Known rows, with every step that occurs
r j k h: [ 0.12 -0.14  0.05  0.19  0.07  0.12 -0.12 -0.32 -0.37  0.13  0.22  0.07
  0.17 -0.17 -0.22  0.34 -0.62 -0.24  0.32  0.01 -0.04 -0.20  0.33 -0.04
 -0.17]
p r m: [ 0.05 -0.47 -0.47 -0.13 -0.05 -0.03  0.32 -0.02  0.09  0.23  0.26 -0.02
 -0.07  0.15 -0.13  0.10  0.02  0.13  0.02 -0.10 -0.04 -0.31 -0.03 -0.20
 -0.05]
n k r j f: [-0.25  0.07  0.10  0.18 -0.03 -0.23  0.53 -0.61 -0.56 -0.02 -0.19 -0.15
  0.13  0.06  0.04 -0.07 -0.13 -0.03 -0.30  0.04 -0.31 -0.42  0.38 -0.01
 -0.39]
n k h r m l: [-0.19 -0.38 -0.22  0.04 -0.07  0.02  0.54 -0.17 -0.08  0.26  0.29  0.01
 -0.04  0.21 -0.44  0.18 -0.46 -0.13 -0.14  0.34 -0.09 -0.38  0.25 -0.19
  0.08]
k h r m l: [-0.08 -0.55 -0.33  0.05  0.05 -0.04  0.24  0.11 -0.01  0.11  0.33 -0.03
  0.10  0.19 -0.31  0.29 -0.55 -0.09 -0.03  0.27 -0.01 -0.49  0.01 -0.23
  0.06]
k r: [ 0.04 -0.11  0.12  0.10  0.05 -0.08  0.22 -0.10 -0.16 -0.01  0.09 -0.13
  0.03 -0.12  0.07 -0.11  0.01  0.09 -0.25 -0.03  0.01 -0.34 -0.27 -0.06
 -0.02]
r m: [ 0.13 -0.31 -0.31 -0.10 -0.14 -0.06  0.11  0.12  0.19 -0.01  0.13 -0.06
 -0.13  0.12 -0.22  0.11 -0.05  0.02  0.11  0.04 -0.02 -0.28  0.09 -0.06
 -0.04]
n k r j: [-0.24 -0.02  0.20  0.19 -0.12 -0.22  0.38 -0.54 -0.47  0.02 -0.18 -0.05
 -0.01 -0.03 -0.11 -0.15 -0.19  0.03 -0.12  0.05 -0.18 -0.30  0.16 -0.06
 -0.15]
n k r: [-0.05  0.04  0.23  0.06 -0.05 -0.05  0.51 -0.33 -0.25  0.14  0.06 -0.09
 -0.12 -0.05 -0.04 -0.22  0.08  0.05 -0.36  0.02 -0.07 -0.24  0.01  0.00
 -0.01]
l r j k h: [ 0.03 -0.19 -0.01  0.30 -0.02 -0.16 -0.17 -0.60 -0.62  0.13  0.08  0.05
  0.18 -0.13 -0.32  0.10 -0.68 -0.11  0.32  0.22  0.02 -0.33  0.30 -0.20
 -0.17]
r m l: [ 0.05 -0.41 -0.34 -0.06 -0.05 -0.01  0.09  0.26  0.18 -0.02 -0.04 -0.01
 -0.02  0.21 -0.08  0.27 -0.16 -0.25  0.10  0.11 -0.12 -0.21  0.08  0.09
  0.00]
w j f r: [-0.42  0.10 -0.14  0.26  0.19 -0.10  0.31  0.06 -0.20 -0.20 -0.04 -0.20
  0.20 -0.04  0.24 -0.18 -0.30  0.20 -0.24  0.08 -0.15 -0.43  0.15 -0.11
 -0.43]
l m r j: [-0.47 -0.27 -0.22  0.19 -0.16 -0.30  0.06 -0.04 -0.36  0.09 -0.46  0.09
 -0.08  0.02 -0.06 -0.09 -0.39  0.25  0.28 -0.22 -0.14 -0.34  0.21  0.00
  0.03]
w p r: [-0.12  0.00 -0.27  0.01  0.01  0.10  0.19 -0.17  0.32  0.23  0.06  0.09
  0.01 -0.21  0.23  0.18  0.33  0.12 -0.24 -0.18  0.13 -0.04 -0.19 -0.07
 -0.16]
k h: [ 0.22 -0.07 -0.02  0.04  0.02  0.24  0.00 -0.04 -0.06  0.05  0.29 -0.04
  0.15 -0.06 -0.18  0.18 -0.31 -0.07  0.16  0.06  0.04 -0.16  0.08 -0.06
  0.03]
w p r j k: [-0.25 -0.07 -0.14  0.16  0.05  0.00 -0.01 -0.43 -0.02  0.29  0.02  0.16
  0.02 -0.33  0.23  0.30  0.05 -0.01 -0.05 -0.21  0.06 -0.05  0.03 -0.06
 -0.34]
j k r m: [ 0.21 -0.53 -0.08 -0.04  0.00 -0.11  0.27 -0.07 -0.12  0.18  0.35 -0.17
 -0.15 -0.14 -0.08  0.09 -0.08  0.05 -0.21 -0.05  0.03 -0.50 -0.04 -0.05
 -0.10]
n k h r: [-0.17  0.00  0.16  0.11  0.01  0.04  0.43 -0.44 -0.25  0.32  0.31  0.05
 -0.03 -0.03 -0.37 -0.10 -0.31  0.11 -0.21  0.22  0.04 -0.15  0.21 -0.29
  0.09]
f r: [-0.11  0.08 -0.08  0.07  0.02 -0.04  0.27  0.06 -0.08 -0.05 -0.04 -0.05
 -0.01 -0.03 -0.03 -0.08 -0.11  0.14 -0.02 -0.15  0.11 -0.32 -0.14 -0.06
 -0.04]
p r j f: [-0.26 -0.09 -0.27  0.09  0.12 -0.14  0.23 -0.42 -0.40  0.08 -0.10  0.00
  0.27  0.13  0.17  0.11 -0.14 -0.01 -0.07 -0.07 -0.25 -0.25  0.19 -0.19
 -0.44]
p r j k h: [ 0.06 -0.25 -0.10  0.19  0.18  0.12  0.05 -0.48 -0.47  0.35  0.39  0.08
  0.20 -0.14 -0.13  0.30 -0.51 -0.15  0.29 -0.09 -0.05 -0.23  0.17 -0.20
 -0.22]
m r j: [-0.40 -0.07 -0.04  0.26 -0.02 -0.22  0.13 -0.22 -0.45  0.05 -0.34  0.14
  0.08 -0.13 -0.06 -0.08 -0.39  0.24  0.20 -0.17 -0.06 -0.06  0.08 -0.07
 -0.07]
w j f r m: [-0.33 -0.24 -0.47  0.16  0.05 -0.15  0.39  0.15 -0.05 -0.20  0.02 -0.25
  0.07  0.07  0.01 -0.06 -0.33  0.23 -0.15  0.09 -0.20 -0.70  0.22 -0.15
 -0.46]
h r j: [-0.50 -0.08  0.06  0.27 -0.04 -0.45  0.00 -0.33 -0.39 -0.03 -0.12  0.07
  0.05  0.07 -0.13 -0.09 -0.29  0.20 -0.05  0.10 -0.04 -0.12  0.04 -0.33
 -0.15]

Rows
[-0.54 -0.24 -0.32  0.14 -0.02 -0.28  0.24 -0.19 -0.46  0.00 -0.48  0.00
  0.02  0.06  0.08 -0.02 -0.35  0.18  0.04 -0.24 -0.29 -0.47  0.44  0.01
 -0.19]  l m r j f
[-0.28  0.06 -0.07  0.23 -0.03 -0.20  0.17 -0.08 -0.30 -0.20 -0.24 -0.02
  0.08 -0.01 -0.10 -0.05 -0.39  0.09  0.21 -0.10 -0.02 -0.39 -0.05 -0.10
 -0.20]  f r j
[-0.31 -0.02 -0.28  0.18 -0.07 -0.11  0.06 -0.33  0.07  0.12 -0.16  0.12
  0.08 -0.15  0.15  0.22  0.10  0.08  0.01 -0.15 -0.01 -0.11 -0.08 -0.12
 -0.30]  w p r j
[-0.17 -0.08  0.04  0.18  0.08 -0.28  0.22 -0.34 -0.50 -0.17 -0.15 -0.17
  0.28  0.03  0.16  0.06 -0.18  0.01 -0.22 -0.01 -0.23 -0.52  0.11 -0.07
 -0.40]  k r j f
[-0.31 -0.30 -0.20  0.01 -0.06 -0.13  0.19  0.08 -0.12  0.20 -0.23  0.04
 -0.17 -0.05  0.00 -0.21 -0.11  0.32  0.01 -0.24 -0.05 -0.27  0.07  0.04
  0.18]  l m r
[-0.34 -0.18  0.20  0.36  0.31 -0.08 -0.05 -0.21 -0.40  0.24  0.46 -0.02
  0.09 -0.27 -0.10 -0.07 -0.60  0.17 -0.24  0.30  0.03 -0.15  0.12 -0.33
 -0.15]  w j k h r
[-0.13 -0.09  0.07  0.18  0.03 -0.08 -0.18 -0.29 -0.35  0.09 -0.06  0.10
  0.00 -0.11 -0.05  0.15 -0.34 -0.16  0.17 -0.02 -0.10  0.03  0.29  0.02
 -0.16]  r j k
[-0.27 -0.12  0.04  0.32  0.04 -0.23  0.01 -0.33 -0.45  0.01  0.14  0.00
  0.20  0.00 -0.33  0.11 -0.65  0.14  0.14  0.18 -0.02 -0.27  0.07 -0.39
 -0.11]  k h r j
[-0.06 -0.54 -0.53 -0.13  0.05  0.00  0.29  0.13  0.13  0.23  0.10  0.06
  0.04  0.24  0.04  0.25 -0.01 -0.16  0.04  0.04 -0.13 -0.28 -0.08 -0.05
 -0.03]  p r m l
[ 0.05 -0.42 -0.40  0.05 -0.25 -0.34  0.08 -0.13 -0.04  0.00 -0.01 -0.07
 -0.09  0.16 -0.35 -0.11 -0.10  0.17  0.08  0.20  0.01 -0.44  0.05 -0.19
 -0.04]  l r m
[ 0.11 -0.60 -0.13 -0.03  0.09 -0.04  0.22  0.09 -0.10  0.16  0.21 -0.10
 -0.02 -0.03  0.07  0.22 -0.20 -0.25 -0.24  0.03 -0.08 -0.46 -0.05  0.12
 -0.06]  j k r m l
[ 0.08 -0.53 -0.14  0.01  0.07  0.03  0.19 -0.12 -0.15  0.31  0.60 -0.06
 -0.11 -0.08 -0.41  0.23 -0.49  0.09 -0.11  0.12  0.12 -0.47  0.15 -0.31
 -0.04]  j k h r m
[-0.11 -0.19  0.06  0.27  0.14  0.09  0.09 -0.37 -0.64  0.28  0.08  0.14
  0.17 -0.37 -0.18  0.18 -0.82  0.03  0.28 -0.17 -0.01 -0.15  0.29 -0.08
 -0.08]  m r j k h
[-0.20 -0.41 -0.09  0.21  0.02 -0.02  0.02 -0.21 -0.52  0.30  0.00  0.11
 -0.03 -0.22 -0.18  0.16 -0.76  0.08  0.38 -0.24 -0.08 -0.44  0.42 -0.01
  0.04]  l m r j k h
[-0.06 -0.18  0.16  0.07  0.21  0.05  0.13 -0.28 -0.35  0.31  0.52  0.01
  0.04 -0.19 -0.19  0.11 -0.44  0.02 -0.18  0.10  0.14 -0.20  0.04 -0.26
  0.01]  j k h r
[-0.18  0.11 -0.18  0.03  0.10 -0.03  0.44 -0.03 -0.19 -0.09 -0.04 -0.14
  0.16  0.02  0.09  0.01 -0.12  0.06 -0.20 -0.12 -0.06 -0.46  0.08 -0.03
 -0.29]  j f r
[-0.43 -0.10  0.16  0.26  0.11 -0.38 -0.07 -0.38 -0.52  0.18  0.00  0.09
 -0.02 -0.09 -0.07  0.01 -0.36  0.08 -0.12  0.04  0.01 -0.07  0.13 -0.25
 -0.18]  h r j k
[-0.02 -0.08  0.06  0.27  0.08  0.09  0.14 -0.26 -0.46  0.05  0.15 -0.02
  0.16 -0.19 -0.25  0.26 -0.79 -0.07  0.31 -0.09  0.05 -0.50  0.14 -0.11
 -0.23]  f r j k h
[-0.07 -0.31 -0.03  0.35  0.09 -0.08 -0.22 -0.43 -0.60  0.11 -0.02  0.11
  0.31 -0.02 -0.16  0.25 -0.77 -0.36  0.30  0.27 -0.05 -0.34  0.25 -0.05
 -0.14]  m l r j k h
[-0.20 -0.17 -0.12  0.15  0.04 -0.22 -0.04 -0.14 -0.21  0.00 -0.26  0.05
  0.16  0.16  0.04 -0.07 -0.15 -0.09 -0.04  0.27 -0.03 -0.12 -0.09  0.00
  0.03]  m l r
[-0.12 -0.13  0.12  0.24 -0.01 -0.32  0.08 -0.26 -0.39 -0.13 -0.13 -0.08
  0.11 -0.08  0.02 -0.04 -0.24  0.05 -0.01 -0.01 -0.10 -0.35 -0.12 -0.10
 -0.19]  k r j
[-0.18 -0.48 -0.15  0.24  0.16 -0.12  0.07 -0.08 -0.18  0.25  0.58 -0.06
  0.00 -0.16 -0.27  0.05 -0.69  0.19 -0.12  0.31  0.00 -0.37  0.19 -0.39
 -0.16]  w j k h r m
[-0.39 -0.13 -0.24  0.27  0.04 -0.31 -0.07 -0.38 -0.54 -0.21 -0.47  0.00
  0.36  0.23  0.10  0.05 -0.36 -0.19 -0.04  0.29 -0.25 -0.32  0.32 -0.04
 -0.37]  m l r j f
